Every row comes from one small tree of marks. Brackets hold a mark, then the marks that hang from it, in alphabetical order. Every link used is in the known rows. Which tree was each row made from?
Known rows:
(M (C W) G): 0.19 1.87 -4.40 -2.41 -3.41 0.26 0.32 -1.01 -0.22 -1.51 -1.41 -0.43 0.46
 -1.03 3.24 0.52 -2.27 -1.09 -2.74 3.73 -5.18 4.12
(W C): 0.19 -0.42 -0.45 0.06 -1.53 -0.88 1.03 1.12 1.77 1.02 -0.56 -0.25 2.29
 1.35 1.59 -0.62 0.21 -2.10 -0.22 2.13 -0.03 1.67
(F B): 0.96 -1.80 1.49 -0.29 -0.85 0.95 0.71 0.73 -0.24 0.36 -2.35 1.29 0.36
 0.51 -2.31 0.28 -0.56 1.36 0.65 0.30 -0.64 -0.94
(B (F N) (K (G (M E)))): -1.65 -1.77 -0.31 -4.69 -3.95 3.41 5.85 -0.35 2.11 5.93 -6.25 -1.06 1.26
 -2.36 4.00 2.55 3.69 1.38 3.47 -5.08 -2.78 3.44
(M (C W) E): 0.99 0.66 -4.21 -1.59 -3.55 1.91 2.11 1.81 -3.04 -0.31 -2.17 0.06 -2.32
 -1.75 4.72 0.41 -0.96 0.12 -2.51 4.14 -2.96 3.05
(G (K B) (M (C W) E)): 4.30 -1.08 -2.58 -3.62 -4.33 5.40 -1.45 1.66 -1.00 -0.21 -3.51 -1.45
 0.04 -0.33 3.68 2.35 -3.34 -2.51 -1.22 1.00 -1.65 5.04
(K G): -1.70 -0.77 0.16 0.33 -0.13 1.24 -0.84 0.69 1.04 0.44 -1.41 -1.50 0.43
 -0.95 2.15 2.00 -0.14 -2.44 0.13 1.73 0.63 1.94
(E M): 1.67 -1.51 0.32 0.20 -1.25 0.58 0.74 -2.51 -1.42 -3.05 1.56 -2.91 -0.85
 -1.18 1.44 0.75 0.52 1.09 0.37 1.11 -1.18 -0.04
(M (C W) E G): 0.19 2.04 -5.33 -3.32 -4.84 1.32 2.07 0.79 -1.52 -1.33 -2.75 -0.90 0.13
 -2.44 5.76 0.11 -2.36 -0.54 -3.49 2.66 -4.73 4.40
(M (C W) E (G (K B))): 3.44 0.23 -5.43 -3.85 -4.07 3.47 -0.02 2.42 -1.20 -3.70 -3.67 -2.12 2.61
 -2.11 4.97 2.15 -4.35 -3.97 -1.64 1.86 -2.80 5.95
(F (B K) N): 1.15 -1.85 0.71 -0.83 -2.49 1.12 3.12 -0.26 -0.12 2.42 -4.72 2.43 1.87
 -1.69 -1.64 1.34 0.51 3.71 3.92 -2.52 -3.35 -0.84
(F N): -0.28 -0.16 0.53 0.24 -0.29 0.12 1.56 0.75 0.03 0.44 0.70 2.18 -0.11
 -1.51 0.00 -0.83 0.02 4.14 0.96 -2.34 -2.63 0.67
(B (F N) (K (G M))): -1.62 -1.81 1.08 -3.45 -2.41 2.28 4.58 -2.20 3.38 6.19 -5.03 -0.51 1.48
 -1.11 1.25 3.04 4.01 0.66 4.21 -4.11 -3.07 2.99
(K B (G (M (C W)))): 0.71 -1.30 -1.94 -1.64 -3.46 3.95 -2.96 0.38 0.97 1.69 -3.40 -2.44 -0.37
 -2.55 3.23 3.67 -3.10 -3.82 -0.98 2.93 -3.28 5.38
(M E (G (K B))): 2.59 -0.44 -2.30 -3.16 -2.24 2.59 -0.49 2.27 0.78 -3.52 -2.59 -2.93 4.59
 -1.62 2.96 1.72 -3.88 -3.13 -0.08 -3.10 0.54 3.10
(M E): 0.08 0.12 -1.10 -1.00 -1.77 1.04 1.44 1.64 -1.01 0.01 -1.17 -0.60 -0.58
 -1.18 2.52 -0.35 -0.36 0.81 -0.80 -1.25 0.30 0.23
(M C E): -0.39 2.07 -3.30 -2.35 -4.29 -0.08 2.34 2.07 -0.99 -0.03 -1.36 -0.15
 0.14 -2.05 5.24 -0.16 -0.50 2.80 -1.64 1.18 -1.41 2.23
(F (B (K G)) N): -0.67 -2.89 0.93 -0.62 -2.71 2.43 2.37 0.53 0.85 2.75 -6.11 1.02 2.16
 -2.87 0.52 3.31 0.12 1.09 3.89 -0.81 -2.71 1.23
(B F): 0.04 -0.62 -0.01 -1.46 0.85 -0.34 3.68 0.02 0.62 1.05 -0.68 0.06 0.18
 0.98 -1.10 -0.32 3.38 -0.04 1.41 -0.81 -0.38 0.52
(K B (G (M C))): -0.79 -0.12 -1.14 -2.33 -3.96 1.57 -2.65 0.35 3.17 1.99 -2.70 -2.65 1.79
 -2.83 3.86 2.76 -2.55 -1.14 -0.17 0.07 -1.63 4.40
(G (K (B (F N))) (M E)): 2.79 -2.44 0.65 -4.32 -1.92 4.04 3.64 1.82 1.57 1.90 -2.98 0.03 1.85
 -0.26 0.28 0.74 0.68 2.27 3.05 -7.44 -1.29 3.30
(C W): 1.38 -1.20 -0.96 0.82 0.71 2.10 -0.52 -0.19 -2.04 -0.14 -0.91 0.19 -2.29
 0.29 -0.70 0.72 -0.33 -2.65 -0.95 3.00 -1.58 0.78

Which tree is each row?
2.50 -1.21 -1.26 -3.67 0.13 1.13 1.94 0.35 2.31 -2.24 -2.35 -1.95 5.21
 0.84 -0.79 1.65 -0.17 -3.89 2.12 -3.03 -0.20 3.35 -> (M (G (K (B F))))
0.11 -1.15 -1.04 -2.48 -0.89 -0.17 6.43 -1.08 0.55 3.24 -3.15 1.52 1.39
 -1.09 -0.45 0.93 4.70 2.08 4.48 -3.73 -2.73 0.82 -> (B (F N) K)
5.31 -1.50 -4.15 -2.52 -3.78 3.10 -0.96 -1.85 -1.75 -6.46 -0.93 -4.13
 2.30 -1.83 3.96 2.99 -3.60 -3.58 -0.53 3.95 -4.43 5.69 -> (E (M (C W) (G (K B))))
0.77 2.62 -3.73 -4.63 -5.06 0.97 1.73 1.07 0.54 -2.84 -2.31 -0.98 3.56
 -0.14 6.26 0.81 -2.24 0.15 -1.87 0.96 -1.36 4.93 -> (M C E (G K))
4.25 -2.92 -0.68 -3.40 -1.01 1.67 3.69 -1.74 1.00 -4.46 -0.22 -2.76 4.12
 -1.75 0.75 1.49 0.19 0.99 3.58 -4.45 -3.88 3.91 -> (E (M (G (K (B (F N))))))
3.24 -1.85 1.52 -1.85 -0.68 3.46 -3.38 -0.21 1.95 0.03 -1.46 -1.30 2.22
 1.47 -1.22 1.98 -2.31 -2.50 1.41 -3.08 1.39 1.76 -> (G (K B) M)
0.37 1.43 -3.10 -2.92 -5.09 -1.41 1.33 -3.51 0.24 -4.14 0.84 -3.22 1.74
 -2.03 5.41 0.74 -1.31 2.61 -1.50 1.95 -4.78 3.33 -> (E (M C G))
2.66 0.78 -2.23 -3.48 -4.74 0.51 0.69 -2.83 0.28 -5.55 0.54 -2.96 3.12
 0.21 5.19 1.79 -1.38 0.59 -0.70 3.26 -3.09 4.64 -> (E (M C (G K)))
2.89 -0.63 -1.70 -5.81 -4.13 2.85 2.98 1.50 1.60 1.01 -3.66 -1.39 2.38
 0.46 3.20 1.57 0.62 0.08 1.09 -2.54 -0.43 4.63 -> (G (K (B F)) (M C E))
0.83 0.77 -2.51 -3.32 -4.95 3.23 0.69 0.02 -1.19 1.94 -2.78 -0.29 -2.75
 -0.66 4.31 0.36 -1.42 1.02 -2.95 1.95 -3.86 3.65 -> (G (M (C W) E))
1.88 -0.76 1.30 -3.06 -2.62 4.03 -0.34 0.24 0.49 0.74 -2.24 -0.81 0.39
 2.30 1.89 0.91 -0.97 -0.28 -0.49 -2.15 1.34 1.96 -> (G K (M E))
2.15 0.57 -4.50 -6.04 -4.01 1.04 4.13 2.21 1.49 -2.39 -3.67 -2.09 5.33
 -1.21 4.53 1.13 -0.58 -1.26 0.53 -1.84 -1.60 5.56 -> (M C E (G (K (B F))))
3.03 -2.63 0.24 -1.78 1.39 1.88 3.15 2.30 0.68 -0.32 -1.11 1.10 2.73
 -0.31 -1.84 1.04 1.54 0.48 4.28 -4.21 -0.76 2.64 -> (G (K (B (F N))))
2.80 -1.09 -2.80 -0.39 -2.87 1.58 0.99 -2.39 -3.35 -3.19 0.61 -2.08
 -2.54 -1.40 3.60 1.46 -0.14 0.22 -1.17 6.26 -4.41 2.89 -> (E (M (C W)))
-0.65 -2.65 1.98 -2.33 -4.10 3.77 -0.23 -1.93 2.54 4.43 -7.23 -1.55 2.02
 -0.27 0.42 4.25 -0.29 -1.84 2.40 -0.51 -0.87 0.92 -> (F (B (K (G M))))
-2.32 -0.05 -1.23 -4.94 -5.07 1.00 5.21 -1.78 3.35 5.84 -5.29 -0.05 2.07
 -1.96 4.19 2.81 3.83 2.54 3.50 -2.06 -4.70 4.98 -> (B (F N) (K (G (M C))))
2.03 1.42 -4.44 -4.35 -5.03 1.51 0.26 2.47 0.75 -3.53 -2.89 -2.28 4.88
 -2.23 5.70 1.44 -4.08 -1.12 -0.95 -0.97 -1.36 5.15 -> (M C E (G (K B)))
-0.71 -2.61 0.00 -0.90 1.07 1.36 3.17 2.39 1.75 1.49 -2.11 -0.58 1.92
 -3.57 0.61 1.82 1.39 -0.14 3.47 -3.37 -2.15 3.14 -> (K (B (F N)) G)
4.01 -0.28 -3.04 -2.74 -3.95 2.61 0.29 -3.18 -1.71 -5.78 -0.22 -2.68
 0.89 0.34 4.48 2.40 -1.89 -2.18 -1.54 5.99 -4.36 5.47 -> (E (M (C W) (G K)))
1.33 1.28 -0.76 -4.33 -5.54 2.87 0.41 0.42 0.81 0.64 -2.24 -0.22 0.99
 1.56 4.90 0.82 -1.02 1.80 -1.28 0.02 -0.42 4.24 -> (G K (M C E))
-1.60 -1.88 -0.55 -2.19 -0.98 1.14 5.67 -0.34 1.47 3.77 -4.57 -0.29 2.10
 -2.26 1.96 2.84 4.31 -0.37 4.84 -1.85 -2.20 2.66 -> (B (F N) (K G))
-0.89 -0.67 -2.41 -4.91 -4.62 2.35 2.80 2.06 2.60 2.84 -4.57 -3.41 1.69
 -3.24 5.52 2.27 0.38 -0.44 0.54 -2.00 -1.87 5.33 -> (K (B F) (G (M C E)))
2.92 -2.56 1.96 -3.39 -0.20 3.03 2.03 0.35 2.58 1.70 -1.82 0.63 2.27
 1.06 -2.23 0.98 0.89 1.56 3.90 -6.10 -1.47 3.11 -> (G (K (B (F N))) M)
